Known rows, with every way that one mark hangs from another:
(k990 (k15 k918) (k79 (k370 k260))): [-0.984  2.753  1.843  1.177 -1.294  0.244  1.256  3.105  0.798 -1.487
  0.416 -1.070 -0.092 -2.424  0.911 -0.651 -1.196  1.829  1.545  0.587
  1.481 -0.803  0.960  0.155 -0.545  1.337  0.226  3.729  0.131 -0.917
 -1.218]
(k79 k15 k370): [ 0.091  2.767  0.528  0.090 -0.203  0.388  4.116 -0.292  1.708 -0.278
 -0.641  0.603 -0.763 -1.368  0.537 -1.462  0.441  0.526  0.211  0.345
  0.304  2.319 -0.388 -2.115 -0.329  1.399 -1.212  0.175  1.156 -0.171
 -0.244]
(k990 (k15 k79) k370 k918): [-2.480 -2.563 -0.113  2.726  0.075 -1.658 -0.033  2.746 -0.414 -1.560
  0.771 -3.765  0.357 -3.116 -0.548 -0.391  1.991  0.158  1.500 -0.140
 -0.051 -0.201  0.289  0.174  0.128  0.220  1.032  4.917  0.241 -2.088
 -0.902]
(k370 (k918 k79)): [ 0.150  1.735  0.795  0.644 -0.195  0.286  1.859  0.522  1.149  0.562
 -0.663  3.937  0.782 -0.140  0.302 -0.169 -0.404  0.724  0.872  0.578
  0.577  2.307  0.814 -1.872 -0.987  1.855 -0.138 -0.697 -0.545  0.312
 -0.364]
(k260 (k15 k370 (k990 k79 k918))): [-2.244 -0.826  0.299  1.114 -0.548 -1.575 -0.256  1.963 -0.309 -0.699
  1.219 -4.203  1.161 -3.017 -3.265 -1.044  3.314 -0.292  1.959 -1.332
 -0.484 -0.703  2.434  2.644 -0.398  0.552  0.786  3.245  0.652 -1.175
 -0.474]
(k260 (k15 k79 k990) k370): [-0.727  0.307  2.689 -0.578  1.441 -1.002  0.710 -0.618  1.496  1.208
  2.290 -2.388  0.130 -1.696 -4.954  0.496  1.973 -0.562  0.110 -1.307
 -0.720  0.237  3.729  3.126 -0.282  1.193  0.409 -0.287 -0.561 -0.988
 -0.143]
(k260 (k15 (k990 k918))): [-1.213  0.047  1.263 -0.025  0.339 -1.405 -0.481  2.249  0.101  0.677
  0.725 -1.711  0.433 -2.309 -3.747 -0.924  2.200  0.040  1.523 -0.551
 -1.503  0.791  1.656  1.308  0.150  0.760  0.374  1.589  0.162 -1.538
 -1.143]
(k260 (k15 k370 k990)): [-1.120 -1.066  3.007 -0.723  1.177 -1.899  1.284  0.346  0.911 -0.421
  1.010 -0.896  0.127 -1.175 -4.006  0.708  3.379 -0.337  1.208 -0.605
 -0.849  1.150  3.084  1.975  0.276  1.270  0.688 -0.106  0.507 -0.771
  0.270]
(k990 k918): [-0.770  0.394 -0.608  1.042  0.961 -1.260  1.249  3.148  0.370 -1.406
 -1.193  1.287  0.022 -1.172 -2.732 -0.238  0.965  0.426  1.510 -0.225
 -0.859  1.915 -0.932 -2.356 -0.479  1.010 -0.128  1.659  0.352 -1.380
 -1.471]
(k79 k15 (k918 k370)): [ 0.433  0.579 -1.137  0.248 -0.511  1.154  3.445 -1.229  1.516  0.755
  0.212  2.300 -0.037 -1.686 -0.118 -1.707  0.674  0.342  0.746  1.317
 -0.374  2.428  0.122 -1.082 -0.940  1.407 -2.770 -0.096  0.410  0.506
  0.041]
(k918 (k15 (k370 k260)) k79): [ 1.040  0.048  1.884  1.040  1.430 -0.535  1.452 -0.063  1.710  3.066
  0.287  3.950  1.469 -0.386  2.440  0.840  0.141  0.661  1.597  1.532
  1.253  0.589  3.684  0.854 -1.165  2.892 -0.459 -1.136 -0.157  0.596
  0.805]
(k260 (k15 k918)): [-1.037  0.302  2.197 -0.891  0.401 -0.980  0.644  1.076  1.091  1.124
  0.042  1.686 -0.053 -0.810 -4.215 -0.566  0.904  0.704  1.416 -0.356
 -1.380  1.063  1.556  0.459 -0.245  1.468 -0.120  0.297 -0.424 -1.372
 -1.749]
(k79 (k918 (k15 (k990 (k370 k260))))): [ 0.469 -2.129  0.189 -0.147  0.954 -0.259  0.619  0.555  0.446  2.522
  1.537  2.318  1.067 -2.742  0.564 -0.065  0.760  0.324  1.444  2.065
  0.438 -1.134  2.193  1.481 -0.135  1.665 -1.093  0.769  0.003 -1.246
  0.951]
(k918 (k990 k370)): [-0.309 -3.762 -2.930  1.270  2.886 -1.887  2.242  0.775  0.463  0.560
 -0.189  2.325  0.947 -1.188 -0.779 -1.024  3.021  0.075  0.811 -0.879
  0.174  1.242 -0.721 -0.734  0.121  2.287 -1.043  1.215  1.419 -1.924
  0.863]
(k15 k79 k990): [-0.803  1.320  2.497 -0.043  1.999 -1.191  1.678 -0.009  0.457 -1.896
  1.576 -2.164 -1.002 -1.395 -1.167  0.326  1.725  0.104  0.745 -0.499
 -0.214  0.066  1.963  0.445  0.229  0.789  2.071 -0.153 -0.928 -0.285
  0.896]
(k79 (k15 k370) (k918 k990)): [-0.105 -0.231 -0.473 -0.760  0.055 -0.169  1.869 -1.723  1.110  2.341
  0.936  3.057 -0.049 -2.255  0.339 -2.203  1.323  0.465  0.822  0.971
  0.477  0.880  1.053  1.133 -0.882  1.125 -2.112 -0.550  1.067  0.125
  1.263]
(k918 k990): [ 0.369 -0.783 -1.154  0.284  2.921 -1.328  1.907  0.925  0.758  0.328
 -0.348  3.575  0.198 -0.559 -0.894 -1.077  1.626  0.346  0.972 -0.684
 -0.140  1.691 -0.370 -1.115 -0.159  2.124 -0.693 -0.294  0.531 -0.933
  0.544]
(k918 k15 k370 k990): [ 1.407 -2.525 -1.453  1.875  3.317 -1.164  1.672 -0.588  1.444  2.944
  1.372  2.731  1.875 -0.334  1.774 -2.126  2.375 -0.347  1.105 -0.306
 -0.358  1.738  1.890  0.807 -0.263  3.430 -2.033 -0.446  0.415  0.613
  1.353]
(k260 (k918 k79)): [-0.171  0.556 -1.333  0.358 -0.137  0.225  2.252 -0.155  1.159  3.320
 -0.268  4.937  1.775 -0.967 -2.378  0.927  1.464  0.769  0.532 -0.045
 -0.407  1.631  0.777 -0.766 -1.156  2.240  0.111  0.333 -0.469 -0.713
 -0.333]
(k15 (k370 k79 k918) k990): [-0.875  1.457  6.188  0.260  0.305 -0.842  0.646  1.970  0.526 -1.441
  0.435  1.310  0.192 -0.200 -0.659  1.656 -1.583  0.830  1.197  1.096
  0.595  0.537  2.570  0.334 -0.350  0.601  0.055 -1.238 -0.856  0.950
  0.145]
(k260 (k15 k918 k990)): [-1.310  0.849  3.235 -1.420  0.464 -1.441 -0.215  0.804  0.689  0.841
  1.767 -1.148 -0.234 -1.599 -4.128 -0.262  2.329  0.641  1.291 -0.539
 -1.503  0.170  2.883  2.497  0.361  1.009  1.247  0.491 -0.523 -1.195
 -0.907]
(k990 (k15 (k370 k260) k918) k79): [-1.516  0.311  2.983  0.901 -0.862 -1.102  0.222  3.294  0.266 -2.511
  0.731 -0.512  0.269 -1.972 -0.842  0.158  0.196  1.318  2.513  0.754
  1.208 -1.290  1.778  1.381 -0.592  0.917  1.054  3.117 -0.352 -1.016
 -1.049]
(k15 k79 k370 k990): [-1.401  0.438  3.616  0.237  1.943 -1.929  1.901 -0.458  0.726 -2.853
  1.948 -3.049 -1.063 -1.163 -1.302  1.379  2.537 -0.125  0.790 -0.391
  0.173  0.104  3.205  1.626  0.137  0.772  2.165 -0.076 -0.447  0.151
  1.489]
(k15 k79 (k370 k990)): [-1.040 -1.528  3.594  0.489  0.986 -1.538  1.279  0.703  0.783 -1.052
  0.291  1.097 -0.874 -0.038 -0.738  1.164 -0.675  0.090  1.394  0.265
  1.376  0.079  1.226 -0.753 -0.366  0.434  1.935 -1.186 -1.204  0.007
  0.083]
(k15 k79 k370 k918 k990): [-2.180  1.358  4.998 -0.529  1.047 -2.266  0.556 -0.321  0.745 -2.274
  3.094 -4.061 -1.272 -1.461 -1.492  1.285  2.147  0.485  0.985 -0.351
 -0.049 -0.760  4.335  3.151  0.123  0.566  3.147  0.417 -0.950  0.227
  0.707]
(k370 (k15 k990) k918): [-0.481  1.254  5.119 -0.401  0.567 -0.787  1.333  2.029  0.409 -1.524
  0.921  0.207  0.060 -0.393 -0.617 -0.168 -0.916 -0.007  1.226  1.155
 -0.057  0.750  1.628 -0.673  0.317  0.723  1.744 -2.175 -1.391  0.121
 -1.113]
(k918 (k15 k79 (k370 k260)) k990): [ 0.883 -0.488  3.399  0.691  3.104 -1.251  0.301 -0.888  1.252  2.838
  1.978  2.585  0.433 -0.771  3.302 -0.606 -0.799  0.355  1.508  1.128
  1.224 -1.508  4.450  3.018 -0.802  2.786 -0.485 -1.872 -0.760  0.521
  1.989]

Rows:
[-0.023 -1.823  1.862  1.013  2.002 -0.858  2.804  2.581  0.671 -0.432
 -1.088  2.477  0.388 -0.437  0.030  0.992 -1.465  0.362  1.489  1.721
  0.738  0.335  0.028 -2.028 -0.034  2.014  0.063 -0.882 -0.074 -1.829
 -1.213] -> (k990 (k370 k15 k260))
[ 0.695  0.053  0.728  0.633  0.622  0.899  0.624  1.115  1.785  4.485
  0.176  5.161  1.654 -1.088 -2.223  0.535 -1.832  0.635  0.524  0.811
 -0.092  0.940  1.312 -0.251 -1.723  1.440 -2.977 -0.494 -0.525  0.057
 -0.610] -> (k260 (k370 (k79 (k918 k15))))
[-0.389 -1.409  0.349  1.554  1.145 -1.144  0.674  2.421  0.089 -0.788
  0.611  1.067  1.001 -2.002  1.104 -1.081  0.848  0.775  2.180  0.228
  1.622 -1.116  1.131  1.499 -0.539  1.748 -0.379  2.303  0.512 -0.879
  0.825] -> (k918 (k990 (k15 (k370 k260)) k79))
[-0.467 -0.696  2.558  0.489  0.837  0.592  2.118  0.489  0.612  1.078
  0.410  1.919 -0.540 -1.876  1.274  0.907 -3.231  0.645  1.112  2.564
  1.136 -1.320  1.550 -0.466 -0.749  1.288 -0.080 -0.859 -1.028 -1.070
 -0.288] -> (k990 (k370 (k15 (k79 k918)) k260))
[-0.254  2.426  4.241  0.479 -0.043  0.242  3.253  1.723  1.595 -0.923
 -0.673  2.049 -0.191  0.126  0.867 -0.234 -2.716  0.414  0.449  1.284
  0.794  2.286  0.514 -2.759 -0.425  1.647 -0.109 -1.729 -0.264  0.549
 -1.475] -> (k79 (k370 k15 k918))
[-0.044 -0.539  3.085  0.856  0.698  1.124  1.741  2.590  0.456  2.584
 -1.194  4.966  0.489 -1.215  1.312  1.712 -5.467  1.498  1.373  3.053
  1.158 -0.727  0.427 -1.821 -0.938  1.268 -1.624 -1.192 -0.674 -0.942
 -0.998] -> (k990 (k370 k15 (k79 k918) k260))
[-0.017  1.429  2.804  0.451  1.360 -0.298  1.706  2.652 -0.128 -1.438
  0.621 -1.034  0.230 -1.528  0.626 -0.167 -1.305  0.449  1.906  0.889
  0.892 -1.517  1.268 -0.244 -0.178  1.167  1.880 -0.623 -1.082 -0.818
 -0.411] -> (k370 (k15 (k990 k79)) k260)
[ 0.162  2.809  0.812  0.701 -0.599  1.964  3.520  1.599  1.091  0.504
 -0.636  2.292 -0.204 -1.988  1.910 -0.348 -3.831  1.106  1.002  1.811
  1.796 -0.379  0.283 -1.958 -1.431  1.608 -0.868 -0.010  0.011 -0.143
 -0.626] -> (k990 (k79 (k370 k15 k260) k918))
[-0.406 -1.411  2.756 -0.479  0.595 -1.171  0.420  0.051  1.174  1.901
  0.411  3.878  1.018 -0.380 -1.931 -1.462  0.510  0.032  1.281  0.061
  0.017  1.304  2.652  1.824 -0.614  2.154 -1.837 -1.292  0.266 -0.073
  0.210] -> (k260 (k15 (k370 (k918 k990))))
[ 0.548 -1.567 -2.182  1.141  0.527  0.379  1.310 -2.356  1.719  7.918
  1.552  4.687  3.304 -1.299 -0.762 -1.138  2.302  0.351  0.344 -0.616
 -0.734  1.666  3.441  3.255 -1.266  3.948 -2.426 -0.205  0.173  0.064
  0.795] -> (k260 k15 (k918 k79 k370 k990))
[ 0.289 -2.399 -0.612 -0.012  1.833 -0.907  0.714 -1.027  1.222  3.550
  1.432  4.422  1.029 -1.594  0.324 -1.448  1.927 -0.038  1.208  0.579
  0.061  0.618  2.313  1.654 -0.843  2.171 -1.698 -0.322  0.528  0.329
  1.648] -> (k79 (k918 (k15 k370) k990))
[ 1.145 -0.959 -0.190  0.863  0.785  0.395  1.047  1.145  1.033  2.129
  0.967  4.301  0.629 -1.918  1.519 -1.006 -0.511  1.077  1.345  1.987
  0.746  0.854  1.253  1.091 -0.598  2.423 -2.870  0.996  0.283  0.011
  0.678] -> (k79 (k918 (k370 k260) (k990 k15)))
[ 0.415  0.799  3.444 -1.390  1.282 -0.623  0.850  1.438  0.727  0.997
  0.322  1.505 -0.167 -1.197 -2.616  0.278  0.004  0.581  1.512  0.855
 -0.450  0.107  2.345  1.113  0.068  1.698 -0.327 -1.042 -0.415 -1.389
 -0.395] -> (k370 (k260 (k15 k990)))
[ 1.209  2.907  2.395  0.230 -0.210  0.789  1.583  1.275  1.252  1.090
 -1.008  5.756  0.584  0.003  1.434  0.397 -2.921  1.364  1.259  2.035
  1.404  1.327  1.549 -1.525 -1.253  2.283 -0.779 -1.696 -0.910  0.255
 -0.541] -> (k370 k260 (k918 k79))
[-1.021  0.298  1.346  0.898  1.334 -0.840  2.107  1.947 -0.225 -2.093
  0.990 -2.899  0.355 -1.622 -0.580 -0.735  1.416 -0.208  1.526 -0.572
  0.039 -0.484  0.678 -0.623  0.127  0.726  2.554  0.313 -0.698 -0.668
 -0.388] -> (k370 (k15 (k990 k79)))
[-1.507  0.892  0.420  1.288  0.291 -1.904  0.504  0.982  0.492  0.054
  1.294 -2.253  0.618 -2.037 -0.120  0.861  3.462  0.338  1.137 -0.218
  0.243  1.094  2.735  1.604 -0.481  1.024  1.750  1.913  0.702  0.078
  0.457] -> (k15 k370 (k990 (k918 k79)))
[-0.447 -1.453 -2.056  0.377 -1.189  0.757  1.064  2.021 -0.064  0.409
 -0.831  3.787  0.282 -1.795 -1.521 -1.016 -1.183  0.649  1.827  0.262
  1.206 -0.339 -1.956 -2.646 -1.029  0.031  0.019  1.069 -0.879 -0.936
 -0.817] -> (k370 (k990 (k79 k918)))
[ 0.114  2.448  1.834 -0.367 -0.994  1.797  1.878  0.413  0.793  2.451
 -0.777  4.105 -0.326 -1.838  0.066 -0.862 -2.829  1.530  0.897  1.747
  0.031  0.654 -0.265 -1.863 -1.256  0.210 -2.417 -0.716 -0.407  0.090
 -0.435] -> (k370 (k79 k15 k918))
[-1.005 -3.057  0.864  1.620  3.171 -1.534  1.834 -0.207  0.390  1.264
  1.417 -0.848  0.376 -1.307  2.040 -1.021  0.361 -0.224  0.732 -0.093
  0.538 -0.592  1.422  0.621  0.164  1.905  1.048 -0.466 -0.100 -1.052
  0.761] -> (k918 (k990 (k370 (k15 k79))))
[-0.102 -1.463  0.473  0.102  0.725 -0.512  1.605 -0.176  1.349  1.436
  0.512  3.728  0.665 -1.256 -1.293  0.045  1.580 -0.083  1.404  0.944
 -0.240  1.078  1.817 -0.056 -0.932  1.552 -1.104 -0.041  0.267  0.217
  0.563] -> (k79 (k918 (k15 k370)))
[ 0.667  2.787 -1.496  0.779  0.434  0.599  2.995 -2.347  1.871  4.371
  0.806  1.073  0.548 -1.965  4.736 -2.742  1.014  0.973 -0.329  0.077
  1.409  1.718  1.358  0.343 -0.777  2.469 -1.439 -0.021  1.680  0.681
  1.505] -> (k918 (k79 k15 k370) k990)
[-1.594 -1.038  0.048 -0.370 -0.831 -0.098  1.021 -0.240  0.281  0.356
  1.529 -1.005  0.675 -3.105 -3.504 -0.528  2.820 -0.099  1.458 -0.601
 -0.167 -0.572  2.567  2.515 -0.701  0.602 -0.219  1.811  0.459 -0.623
  0.732] -> (k260 (k15 k370 (k990 (k79 k918))))
[-0.646  0.618 -2.965  2.876 -1.044  0.316  2.259  1.294  0.275 -1.008
  0.165 -2.558  1.222 -2.583  0.875 -3.355  1.331  0.144  1.634 -0.297
 -0.160  0.975 -0.301 -0.705 -1.015  1.108 -1.557  2.929  0.471 -0.220
 -0.934] -> (k990 (k79 k15) (k918 k370))
[-0.986  1.317  3.973  0.509 -0.708 -1.139  0.093  1.592  1.193  0.742
  1.102  1.088  0.300 -1.302  0.728  1.373  0.220  1.721  1.746  1.643
  1.315  0.212  3.381  2.111 -0.637  1.577  1.080  1.524 -0.268 -0.056
 -0.715] -> (k990 (k15 (k370 k260) (k918 k79)))
[-0.288  1.764  4.334  0.549 -1.015  0.390  1.491  0.837  1.245 -0.086
  0.069  2.213 -0.855 -0.191  1.690 -0.237 -4.150  0.717  0.608  1.058
  2.128  0.603  0.844 -1.887 -0.562  0.690  0.649 -1.454 -1.521  0.720
 -0.625] -> (k15 (k79 (k370 k918 k990)))
[-1.298  1.003  1.476  0.385  0.376 -1.493  1.468 -0.207  1.540  0.449
  0.712  1.106  0.287 -0.525 -0.651  1.209  1.953  1.037  0.986 -0.058
  0.449  1.491  2.614  0.941 -0.779  1.825  1.222  0.531  0.123  0.347
 -0.161] -> (k15 k370 (k918 k79))
[-0.714  1.257  3.023  0.283 -0.192 -0.952  1.274 -0.173  1.000 -0.550
  1.420  0.323  0.678 -0.732  0.378  0.869  1.738  0.300  0.779  0.561
  0.981  1.459  3.423  1.169 -0.489  1.422  1.198 -0.542 -0.290  1.107
  0.824] -> (k15 (k370 (k918 k79)) k990)
[ 0.757 -0.721  2.211 -0.769 -0.587  0.071  0.801  2.830  0.698  2.945
 -1.166  7.991  0.828 -0.188 -2.886  1.462 -3.393  1.160  1.763  1.954
  0.819 -0.407 -0.309 -1.608 -0.759  1.412 -0.179 -1.655 -1.847 -1.609
 -1.686] -> (k370 (k260 k918) k990)
[-1.859 -2.581 -4.659  3.051  0.129 -1.123  1.556  3.181 -0.597 -1.892
 -0.943 -1.538  1.531 -2.710 -1.720 -1.243  2.418  0.063  1.726 -1.237
  0.112  0.069 -1.800 -1.708 -0.609  0.944 -0.158  4.857  1.087 -2.502
 -0.965] -> (k990 k79 k370 k918)
[ 0.050 -1.271  2.028  2.007  0.106 -0.689 -2.044  4.173  0.848  4.841
 -0.066  3.366  2.212 -0.633 -1.164  0.307 -3.417  0.554  1.660  0.718
  0.743 -0.096  0.783 -0.535 -1.234  0.480 -1.128  0.099 -1.302 -0.538
 -2.480] -> (k260 (k370 k79 (k990 (k918 k15))))
[-0.095 -1.890  2.464  0.245  1.019 -1.206  1.390  2.904  1.447  0.988
 -0.396  2.934  0.567  0.503 -3.132  1.026 -1.890 -0.302  0.959  0.515
  0.928  1.407 -0.455 -2.029 -0.354  0.705  0.898 -2.214 -1.071 -0.992
 -2.607] -> (k260 (k370 k15 k990))
[-1.413 -0.241  5.444  0.582 -1.054 -0.777 -1.872  4.514  0.022  1.386
  0.124  2.111  0.172 -0.778 -0.510  0.725 -3.245  1.951  2.153  1.182
  0.852 -0.690  0.195 -0.809  0.018 -0.515  1.453  1.199 -1.899 -0.655
 -2.406] -> (k370 k79 (k990 (k15 k918)))
[ 1.048  4.387  4.047 -0.955 -1.648  1.025  0.890 -0.362  0.884  1.891
  1.242  1.756  0.394 -1.651  3.347 -1.298 -1.957  1.295  1.077  2.670
  1.422 -0.068  2.987  1.145 -0.698  1.208 -0.338 -1.952 -0.913  0.658
  0.165] -> (k370 k260 (k918 (k79 (k15 k990))))
[-1.120 -1.725 -0.820  2.767  0.192 -0.563  1.346  4.261 -0.548 -0.717
 -0.876 -0.753  1.403 -2.289  0.706 -0.704 -1.658  0.419  2.281  0.995
  0.981 -1.303 -0.464 -1.324 -0.773  1.253  0.205  2.548  0.033 -2.311
 -1.989] -> (k990 k79 (k370 k15 k260) k918)
[-0.127 -0.837 -1.235  1.232  1.381 -0.911  0.529  0.500  0.610  2.732
  0.951  1.753  1.274 -1.753  1.786 -1.349  2.613  0.762  0.984 -0.330
  0.628  1.384  0.906  0.570 -0.173  1.923  0.279  1.795  0.668 -0.433
  0.855] -> (k918 k79 (k990 k15))
